Each row comes from the steps of one path. Every step used is in the known rows, and no mark comes twice. Write the path behind each row, first mark first.
In the rows, zero is written as 128.
Known rows
voda -> tuzivob -> dobe -> paru -> sebidek: [ 94 181  81 116 108 140 135 109 145 141 149  71  92 102 124 139 139 106
 113 132 119 144  78 194 139 140]
dadop -> lozodom -> voda -> tuzivob: [153  88 120 105 156  87 106  99 109 142  72 150 154 146 164 129  62  91
 127 132 128 108 130 107 156 136]
voda -> lozodom -> dadop -> sebidek -> paru -> dobe: [125 117 181 135 107 118  91 149 153 108 184 171 137 131 151 180  82 147
 142  94 186 127 208 114 143 183]
lozodom -> dadop -> sebidek -> paru -> dobe: [137 118 144 107 127 137  93 144 153 104 174 128 143 129 137 197 119 143
 130 106 169 139 193 112 126 148]
voda -> tuzivob -> dobe: [130 125 100 140 117 119 126  82 142 183 145  87  79 101 133  81 143 119
 107 118  88 122  96 183 170 142]
dobe -> paru: [145 139 100 141 123 161 117 142 107 131 156 104  91 127  99 146 111 121
 144 145  83 129 117 137 113 106]
dadop -> lozodom -> voda: [146  79 117 105 156 108 167 106 105 128  81 178 161 161 145 153 104 103
 151 112 128 121 114  98 122 102]
tuzivob -> dobe -> lozodom -> dadop -> sebidek -> paru: [138 130 117  76  75 122  78 109  78 151 111 164 135 140 102 152 175 168
 110  90 153 163 212 154  83 168]
latera -> dadop -> sebidek -> paru: [140 141 147 100 121 142  88 130 134 123 143 110 168  94 121 132 124 172
  84 110 161 155 159 145 114 158]
sebidek -> paru: [170 110 136 115 113 149 121 136 150 152 125 104 103 126 115 105 103 132
 110 133 115 130 143 146 151 139]
latera -> dadop -> lozodom -> voda: [135 112 130 112 200  99 174  88  92 136  65 171 210 122 151 163 122 115
 131 112 116 132 103  98 103  90]
lozodom -> voda: [143  88 115 109 142 126 194 111 116 146 131 122 117 147 149 121 112 107
 127 143 126 106 106 106 128  83]
dobe -> tuzivob -> voda: [114 134 107 146 139 151 164 150 149 127 143  95 114 131 118  65 195 139
 130 193  68 128 108  92 122 104]
dobe -> tuzivob: [140 123 109 137 134 114 188 131 151 125 139  97  97 120 112  74 133 124
 125 174  54 127 112 124 113 111]
lozodom -> dadop -> sebidek -> paru: [155  98 126  88 125 141  63 139 124 141 162 137 135 133 103 152 100 144
  99 100 162 135 224 135 115 155]
dadop -> sebidek -> paru -> dobe: [134 126 151 112  77 149 111 150 175  76 171 108 129 129 151 163 127 159
 136 116 182 148 140 122 143 162]
tuzivob -> voda: [113 112 106 155 137 181 123 137 131 137 144 103 113 140 104  86 183 125
 130 143 107 119  97 109 157  99]
tuzivob -> dobe -> lozodom -> voda: [125 115 107  98  92 108 209  78  70 156  81 149 118 150 151 118 189 131
 136 131 119 136  96 123  96  98]
voda -> lozodom: [129  97 146 178 113 126 145 124 134 138 154 148  90 132 111  79  81 115
 140 114 109 104 115 141 166 140]
lozodom -> voda -> tuzivob -> dobe: [129 112 108 102 124 101 172  73 125 192 135 105  98 118 184 106 136 113
 109 136 125 111 102 147 151 122]
voda -> tuzivob -> dobe -> paru: [134 166  90 133 105 137  96 103 117 178 162  87  74 100 133 129 134 128
 125 139  79 136 111 179 136 144]
sebidek -> dadop -> latera: [158 131 147 143 132 127  99 155 139 119  95 121 119 116  97  81 122 142
 114 107 136 118 102 156 116 109]
tuzivob -> dobe: [121 117  95 139 114 143 184  89 139 167 155 114  85 119 114 102 186 129
 131 101  87 138  79 171 138 110]
dadop -> sebidek -> paru -> dobe -> tuzivob -> voda: [105 159 151 110  83 154 127 178 190  68 174  99 147 132 169 133 204 185
 139 186 157 160 147  74 119 161]
tuzivob -> voda -> lozodom -> dadop: [106 103 135 180 168 150 102 136 110 169 158 169 122 140 104 102 138 113
 138 123 112  96 165 101 159 119]
lozodom -> dadop -> latera: [133  85  99 136 136 113 102 111 112 134 121 148 120 129  85 105 120 114
 126 106 109 122 201 141 112 136]
dadop -> lozodom: [145  93 110 141 147 126 119 116 125 116  94 161 140 146  95 128 113 108
 150  97  94 134 109 132 143 123]
latera -> dadop -> sebidek -> paru -> dobe: [123 160 165 120 124 139 120 130 160  84 156 100 176  87 156 175 144 170
 113 115 169 161 128 124 125 152]
paru -> sebidek: [101 118  99 131 138 147 188 128 163 100 130  89 117 132  92 105 123  91
 116 119 132 126  70 155 151 100]
dobe -> tuzivob -> voda -> lozodom: [102 133 144 176 119 132 160 155 147 132 156 141 110 136 133  49 157 142
 142 181  86 116 122  94 140 140]
lozodom -> voda -> tuzivob -> dobe -> paru: [133 149  98  95 115 119 142  94  97 188 149 103  95 117 183 154 125 122
 128 157 116 124 116 146 116 123]

Write each row's path
[137 141 155 109  46 134  90 145 123  54 105 125 141 145 134 155 137 166
 141 129 176 159 150 111 121 172] | dadop -> sebidek -> paru -> dobe -> lozodom
[115 201 120 108 166 145 145 149 137 118  83 152 157 124  99 203 168 128
 141  78 139 161  24 184  84  85] | tuzivob -> dobe -> paru -> sebidek -> dadop -> lozodom
[121  84 137 167 117  97  98 117 112 138 135 191 117 132  98  89  81 116
 138  96 126 111 216 143 129 171] | voda -> lozodom -> dadop -> latera
[136 128 140 130 115  85 144 103  96 101  67 101 130 137 188 133 101 104
 141 176 128 106 102  78 148 118] | paru -> dobe -> lozodom -> voda -> tuzivob
[120 220 121 116 156 141 113 149 150 152 120  68 105  89 122 148 133 122
  96 123 137 131  32 199 122  98] | voda -> tuzivob -> dobe -> paru -> sebidek -> dadop
[116  88 134 149 127 116  85 135 111 130 190 182 124 139 101 129  76 126
 128  80 158 109 197 127 132 155] | voda -> lozodom -> dadop -> sebidek
[134 126 124 147 191 117 128  96 111 126  78 154 188 104  99 138 130 119
 128  96  80 146  97 134 124 112] | latera -> dadop -> lozodom
[ 95 169  90  77 116 121 184 102 126 153 137  90 115 121 176 164 130 101
 115 151 156 132  83 160 118 117] | lozodom -> voda -> tuzivob -> dobe -> paru -> sebidek
[137 183 131 118 185 148 108 182 132  88  67 143 167 133  85 194 103 111
 136 101 143 143  48 150  96  80] | dobe -> paru -> sebidek -> dadop -> lozodom
[ 96  94 135 176 121 132  75 134 110 141 140 190 135 144 103  79 144 130
 141 116 139 113 210 113 139 164] | tuzivob -> voda -> lozodom -> dadop -> latera
[144  98 163 118 107 122  59 148 123 145 173 183 131 138 116 138  60 148
 112  91 180 122 238 136 132 187] | voda -> lozodom -> dadop -> sebidek -> paru
[130 155 139 131 184 149 165 166 167 109 102  84 129 117  92 114 120 105
 101 109 148 113  24 161 135  59] | paru -> sebidek -> dadop
[148 127 150 121  85 102  83 123 103  90  55 152 148 138 118 149 137 142
 144 134 131 149 222 111 102 173] | sebidek -> paru -> dobe -> lozodom -> dadop -> latera
[ 87 143 155 189 171 118 173 149 153 119 167 149 132 128 152 124 174 125
 166 176  81 110 145  62 130 120] | paru -> dobe -> tuzivob -> voda -> lozodom -> dadop
[151 108 134  92  74 152  81 148 147 115 160 117 120 134 115 119 107 160
 106 111 174 143 170 143 134 169] | dadop -> sebidek -> paru
[129 124 122 159 152 115 137 113  90 103  88 131 129 135 104 162 144 103
 156 131  83 123 134  92 116  93] | paru -> dobe -> lozodom -> dadop
[122 187 129 118 126 146 108 183 141  78  98 106 135 118  90 140 116 131
 119 123 168 141  86 168  82 107] | dobe -> paru -> sebidek -> dadop -> latera
[143 123 133 112 200  77 114  80  95 151  55 144 201 105 169 141  80 104
 107 130 116 120 119 108 137 121] | latera -> dadop -> lozodom -> voda -> tuzivob
[112 209 119 116 155 163 172 157 149 137 131  94 113 106 104 171 177 132
 119 105 138 146  18 191  90  66] | tuzivob -> dobe -> paru -> sebidek -> dadop
[125 163 154 133 120 154 168 163 192 106 137  87 128 126 168 116 202 159
 144 208  99 145 119  76 134 132] | sebidek -> paru -> dobe -> tuzivob -> voda
[ 87 100 132 158 130 152  59 152 107 130 194 181 140 151 107 119 138 138
 132 100 172 112 191  98 140 150] | tuzivob -> voda -> lozodom -> dadop -> sebidek
[139 127 163  71  55 115 137 139 107  65  94 142 162 162 187 180 131 162
 142 148 213 147 156  73 100 152] | dadop -> sebidek -> paru -> dobe -> lozodom -> voda
[ 83 152 164 194 121 128 192 155 178  93 166 132 119 131 166  91 180 139
 172 187  92 120  93  72 150 132] | paru -> dobe -> tuzivob -> voda -> lozodom
[152  96 118 112 144 102 135 103 118 163 120  93 109 128 169  99  69  97
 106 160 127  92 123 113 160 115] | lozodom -> voda -> tuzivob
[154 111 122 110 112  88 112 103  67 139  56 111 121 145 153  89  79 104
 113 172 123 103 133  98 138 126] | dobe -> lozodom -> voda -> tuzivob
[135  90 139 173 163 115 127 121 111 167 155 167 105 132  99 112  74  99
 134 102  98  94 169 131 147 125] | voda -> lozodom -> dadop
